Each row comes from the steps of one path. Every step used is in the known rows, and no mark comes twice. Write the path behind each row, first mark first.
Known rows:
W J: [-0.03 -0.69  0.50 -0.27 -0.25 -0.09  0.56 -0.41 -0.03 -0.24 -0.52 -0.26
 -0.42  1.16 -0.11  1.02 -0.40  2.45 -0.05 -0.63 -0.24  0.89 -0.18  0.50]
Y J: [-0.03 -1.27  0.28 -0.38  0.90  0.19  0.26 -0.56  0.07 -0.18  0.00  0.22
  0.65  0.71  0.51  0.42 -0.82  1.79  0.70 -0.25  0.43  0.14  0.13  0.26]
W T S L Y M: [-0.03 -0.06  0.34  2.67  0.78 -0.57  0.87 -0.10 -2.79  0.01 -0.57  0.18
 -1.29  0.46 -1.31 -1.70  0.27  1.63  0.73  0.13  0.12  0.40  0.34 -0.42]
J W T S L Y P Z: [ 0.70 -0.85  0.96  2.85  1.71 -1.55 -0.10  0.31 -0.95  0.68 -0.04 -0.97
 -0.23 -1.23 -0.43 -0.20 -0.16  2.23  1.17  0.03  0.29  0.46 -0.19 -1.28]
S L Y: [-0.48 -0.50  0.85 -0.77  0.90 -0.62  0.52  0.10 -0.15 -0.15  0.44 -0.88
 -0.35 -1.00 -0.03 -0.58  0.08  2.34 -0.40 -0.56  0.22  0.28 -0.09 -0.38]
M Y P Z J: [-0.50 -0.83  1.38 -1.81 -0.42 -0.28  0.47 -0.33 -1.82 -0.58 -0.42 -0.37
  1.35 -0.85  0.36  1.65 -0.54  0.41  0.41 -1.46  0.43  0.25 -0.21  0.30]
N Z J W T S L: [-0.02  2.19 -0.11  5.10  1.74 -1.39  0.05  0.80 -0.51  0.87 -0.73 -1.07
 -0.73 -0.47 -0.72 -0.19 -0.23  6.49 -0.88  0.14  0.12  1.21 -0.91  0.03]
W T S: [ 0.65  0.89 -0.47  2.72 -0.21 -0.42  0.04 -0.14 -1.21  0.24 -1.10  0.44
 -1.00  0.91 -1.00  0.73 -0.13  2.34  0.47  0.64  0.09  0.64  0.23  0.00]
J W T: [ 0.35 -1.46  0.15  3.52  0.13 -0.55 -0.39  0.03  0.07  0.97 -0.45 -0.07
 -0.10  0.36 -0.77 -1.07  0.49  2.89 -0.18  0.59 -0.27  0.31  0.09 -0.47]
P Y J W T S L: [ 0.47 -1.69  0.15  2.35  2.39 -0.89  0.90 -0.27 -1.41  0.67 -0.49 -1.03
 -0.58  1.09  0.07  0.45 -0.47  8.14  1.89 -0.07  0.44  0.82  0.25 -0.94]
L Y E: [ 0.26 -0.75  0.30 -0.26 -0.58 -0.27  0.45  0.08 -1.81  0.35  0.07  0.22
  0.26 -0.08 -0.30 -0.13 -0.43  0.98  1.23  0.22  0.68  0.46  0.39 -0.51]
J W T S L Y E: [ 0.87 -0.42  0.20  4.15  1.14 -1.32  0.26  0.32 -2.04  0.92 -0.35 -0.58
 -1.02 -0.27 -1.20 -0.53 -0.07  4.56  1.57  1.13  0.95  0.77  0.29 -1.50]
L Y P: [ 0.05 -1.26  1.20 -1.24 -0.54 -0.21  0.64 -0.29 -0.38  0.09  0.30 -0.05
  0.42  0.02 -0.21  0.81 -0.81 -1.00  0.11 -0.86  0.36 -0.24  0.01 -0.24]
S L: [-0.24 -0.14  0.58  0.28  1.10 -0.23  0.04  0.39  0.28 -0.31  0.56 -0.84
 -0.46 -1.21  0.12 -0.29  0.21  1.13 -0.40  0.11  0.24  0.10  0.03 -0.44]
Y P Z J W T S L: [ 0.42  0.38  0.70  3.64  2.05 -1.16 -0.33  0.29 -0.81  0.21 -0.33 -1.18
 -0.43 -1.27 -0.48  0.76 -0.55  4.10  0.81  0.42  0.21  0.58 -0.37 -0.40]
L Y T: [ 0.10 -1.59 -0.02  0.16 -0.37 -0.25  0.25 -0.59 -0.16  0.41 -0.11  0.29
  0.32 -0.38 -0.63 -0.98 -0.33  1.53 -0.94 -0.04  0.39  0.58  0.69 -0.44]
Z J W T S L Y: [-0.03  0.72  0.21  3.37  1.74 -1.35  0.62 -0.30 -0.99  0.44 -0.92 -1.16
 -1.15 -0.02 -1.25  0.05 -0.31  7.27  0.02  0.21  0.23  0.90 -0.48  0.10]
J W T S: [ 0.85  0.32 -0.55  4.24  0.62 -0.76 -0.12  0.06 -0.55  0.85 -0.95 -0.01
 -0.73  0.73 -0.93 -0.09  0.23  2.19  0.78  0.98 -0.09  0.18 -0.09 -0.50]
T W: [ 0.41  1.20 -0.18  0.80  0.49 -0.19  0.58  0.45  0.73 -0.16 -0.25 -0.22
 -0.38  0.04  0.46 -0.98  0.25 -0.59  0.47 -0.41 -0.46 -0.51 -0.15 -0.22]
N Z J W T S: [ 0.20  2.44 -0.60  5.03  0.80 -1.13  0.00  0.31 -0.83  1.12 -1.33 -0.29
 -0.24  0.69 -0.89  0.03 -0.44  4.99 -0.46  0.17 -0.16  1.09 -0.94  0.53]
N Z J W T S L Y: [-0.21  1.84  0.21  4.23  1.71 -1.78  0.47  0.39 -1.03  1.04 -0.90 -1.19
 -0.59 -0.27 -0.89 -0.61 -0.37  7.46 -0.89 -0.47  0.17  1.40 -1.05  0.11]
P Z J W: [-0.30  0.52 -0.22  1.04  1.59 -0.64 -0.52 -0.14  0.04  0.30 -0.32 -0.71
  0.89 -0.90  0.43 -0.69  0.03  2.69  0.61  0.07 -0.42  0.48 -0.61  0.31]

Write each row's path:
[ 0.56 -1.48 -0.06 -0.01 -0.06 -0.16  1.69 -0.41 -0.18  0.16 -0.97 -0.57
 -0.61  1.03  0.33 -0.13 -0.40  5.46  0.35 -1.19 -0.53  1.14  0.71 -0.31] => P Y T W J
[-0.28 -1.77  1.75  2.03  1.53 -1.29 -0.01 -0.10 -0.83  0.47 -0.03 -1.24
  0.39 -1.51 -0.52 -0.28 -0.43  5.82 -0.13 -0.64 -0.01  0.94 -0.26 -0.32] => S L Y P Z J W T
[-0.14 -2.43  1.52  1.73 -0.26 -0.82  0.17 -0.40 -1.70  0.37 -0.92 -0.49
  1.20 -0.51 -0.39  0.73  0.04  3.49  0.32 -0.93  0.11  0.61 -0.06 -0.16] => M Y P Z J W T
[ 0.43 -0.02  0.21  3.52  1.54 -1.36  0.38  0.10 -0.64  0.75 -0.48 -0.96
 -1.13 -0.22 -0.97 -0.69  0.23  4.46  0.38  0.31  0.15  0.54 -0.17 -0.89] => J W T S L Y
[ 0.00 -1.98  1.53 -1.31 -1.35  0.05  0.83 -0.12 -1.04 -0.32 -0.05 -0.12
  0.72 -0.04  0.05  1.50 -0.13 -2.31  0.09 -1.25  0.65 -0.52  0.15 -0.55] => M Y P
[ 0.17 -0.64  0.23  4.14  1.52 -0.93  0.68  0.01 -2.13  0.65 -0.47 -0.29
 -1.03  0.33 -1.21 -2.64  0.64  1.38  0.98  0.46 -0.09  0.07  0.06 -1.00] => J W T S L Y M
[ 0.50 -0.16 -0.50  0.37  1.07 -0.34  0.74  0.00 -1.34  0.19  0.10 -0.83
 -0.98 -0.72 -0.02  0.36 -0.33  4.17  0.37  0.22  0.65  0.79  0.78 -1.19] => P Y T S L
[ 0.35  0.40  0.29  0.54  0.34 -0.28  1.20  0.09  0.69 -0.39 -0.82 -0.52
 -0.84  1.08  0.28  0.14 -0.07  2.05  0.45 -1.13 -0.77  0.35 -0.35  0.38] => T W J
[-0.17 -1.71  0.51  0.33  0.64 -0.49  0.19 -0.13  0.03  0.10  0.57 -0.61
 -0.17 -1.52 -0.49 -1.30 -0.04  2.57 -1.24 -0.02  0.61  0.66  0.76 -0.93] => S L Y T
[ 0.29  0.36  0.39  1.71  0.88 -1.08  0.45  0.00 -1.37  0.19 -0.62 -0.44
 -1.36  0.01 -1.10  0.15 -0.08  4.64  0.06  0.05  0.38  0.82  0.08 -0.37] => W T S L Y
[-0.43  1.11 -0.14 -0.66  0.95 -0.35 -0.33 -0.23 -0.76 -0.37 -0.38 -0.32
  0.62 -0.85  0.43  0.29 -0.35  2.67  0.31 -0.28 -0.27  0.80 -0.34  0.90] => P Z J
[-0.04 -3.56  1.00  2.06  0.28 -0.55  0.44 -0.65 -0.98  0.54 -0.97  0.02
  1.02  1.18 -0.20 -0.27  0.09  4.09  0.64 -0.57  0.49  0.36  0.39 -0.51] => M Y J W T
[-0.03  0.87  0.11  2.92  2.48 -1.71  0.00 -0.13 -1.25  0.44 -0.85 -1.23
 -0.59 -1.02 -0.61 -0.43 -0.06  7.18  0.61  0.11 -0.10  1.32 -0.53 -0.03] => P Z J W T S L Y
[ 0.15 -0.30  0.18  1.17  3.00 -0.98  0.90 -0.25  0.10  0.14  0.12 -1.15
 -0.21  0.20  0.41 -0.20 -0.68  3.10  1.60 -0.18  0.71 -0.14 -0.44 -0.72] => T S L Y J W
[ 0.50 -0.84  0.17  4.00  2.59 -0.84  0.09 -0.04 -0.08  0.40 -0.30 -0.64
 -0.60  0.49 -0.24  0.03 -0.45  5.11  1.08  0.69  0.62  0.41  0.08 -0.71] => Y J W T S L
[-0.60  1.99 -0.08  0.79  0.04 -0.37  0.15  0.25 -0.43  0.31 -0.31 -0.23
  0.47 -0.14  0.01  0.22 -0.67  2.89 -1.29 -0.75 -0.07  0.88 -0.86  1.07] => N Z J
[ 0.02  0.58  1.10  1.05  1.26 -1.21  0.42 -0.18 -2.13 -0.27 -0.56 -0.69
 -0.52 -0.97 -0.80  1.47 -1.02  5.47  0.44 -0.52  0.51  1.18 -0.18  0.15] => W T S L Y P Z J
[ 0.69 -0.61  0.00  1.53  0.06 -0.18  0.97 -0.18  1.04 -0.15 -0.75 -0.21
 -0.67  0.41 -0.11 -0.72 -0.16  2.58 -0.39 -0.45 -0.31  0.69  0.48 -0.15] => Y T W J
[-0.47 -1.59  1.06 -1.18  1.92 -0.45  0.63 -0.44 -0.09 -0.33  0.40 -0.71
  0.29 -0.06  0.53 -0.10 -0.84  3.87  0.26 -0.87  0.71  0.40  0.02 -0.13] => S L Y J
[ 0.32 -0.34  0.15  0.92  0.27 -0.45  0.68  0.01 -1.04 -0.38 -0.21 -0.64
 -0.53 -1.21 -0.21  0.26  0.38  0.76 -0.40  0.09  1.17  0.16  0.72 -1.24] => M Y T S L
[ 0.16 -0.75  0.61  1.61  1.74 -0.96  0.77 -0.53 -1.36 -0.06 -0.62 -0.17
 -0.77  0.79 -0.49  0.43 -0.99  6.21  0.77 -0.18  0.85  1.04  0.22 -0.08] => W T S L Y J
[ 0.10  1.40  0.13 -0.03  1.35 -0.84  0.80  0.10 -0.77 -0.22 -0.03 -0.83
 -1.04 -0.43 -0.08  0.40 -0.26  1.65  0.48 -0.25  0.46  0.18 -0.33 -0.43] => T S L Y
[ 0.69 -1.57 -0.40  2.19  1.30 -0.63  0.77 -0.72 -1.72  0.97 -0.99 -0.15
 -0.08  2.15 -0.04  0.74 -0.75  6.67  2.28 -0.14  0.24  0.73  0.28 -0.49] => P Y J W T S
[ 0.28 -0.17  1.18  3.14  1.19 -1.13  0.85 -0.25 -0.98  0.35 -0.49 -1.12
 -0.91 -0.18 -1.28  1.12 -0.88  5.41 -0.02 -0.10  0.46  0.44 -0.38 -0.27] => Z J W T S L Y P
[ 0.46  0.16  0.45  2.54  0.81 -1.26  0.21 -0.60 -1.68  0.65 -1.01 -0.31
  0.25 -0.04 -0.86  0.94 -0.91  3.77  1.25 -0.30 -0.05  0.82 -0.44  0.08] => L Y P Z J W T S
[ 0.60 -1.23 -0.07  2.87  1.42 -1.02  0.58 -0.88 -0.96  0.81 -1.00  0.12
 -0.02  1.81 -0.66 -0.02 -0.77  4.89  1.53  0.07  0.42  0.55 -0.05 -0.17] => L Y J W T S
[-0.06  1.46  0.87 -0.72  1.82 -0.95  0.58  0.01 -1.51 -0.61  0.08 -1.07
 -0.21 -1.45  0.15  1.60 -1.17  2.35  0.91 -0.89  0.60  0.50 -0.59  0.15] => T S L Y P Z J
[ 0.47 -1.01  0.32  0.59  0.08 -0.52  1.45 -0.50  0.58  0.02 -0.88 -0.29
 -0.53  0.68 -0.23 -0.86 -0.35  3.25 -0.45 -1.12 -0.35  0.92  0.41 -0.06] => L Y T W J
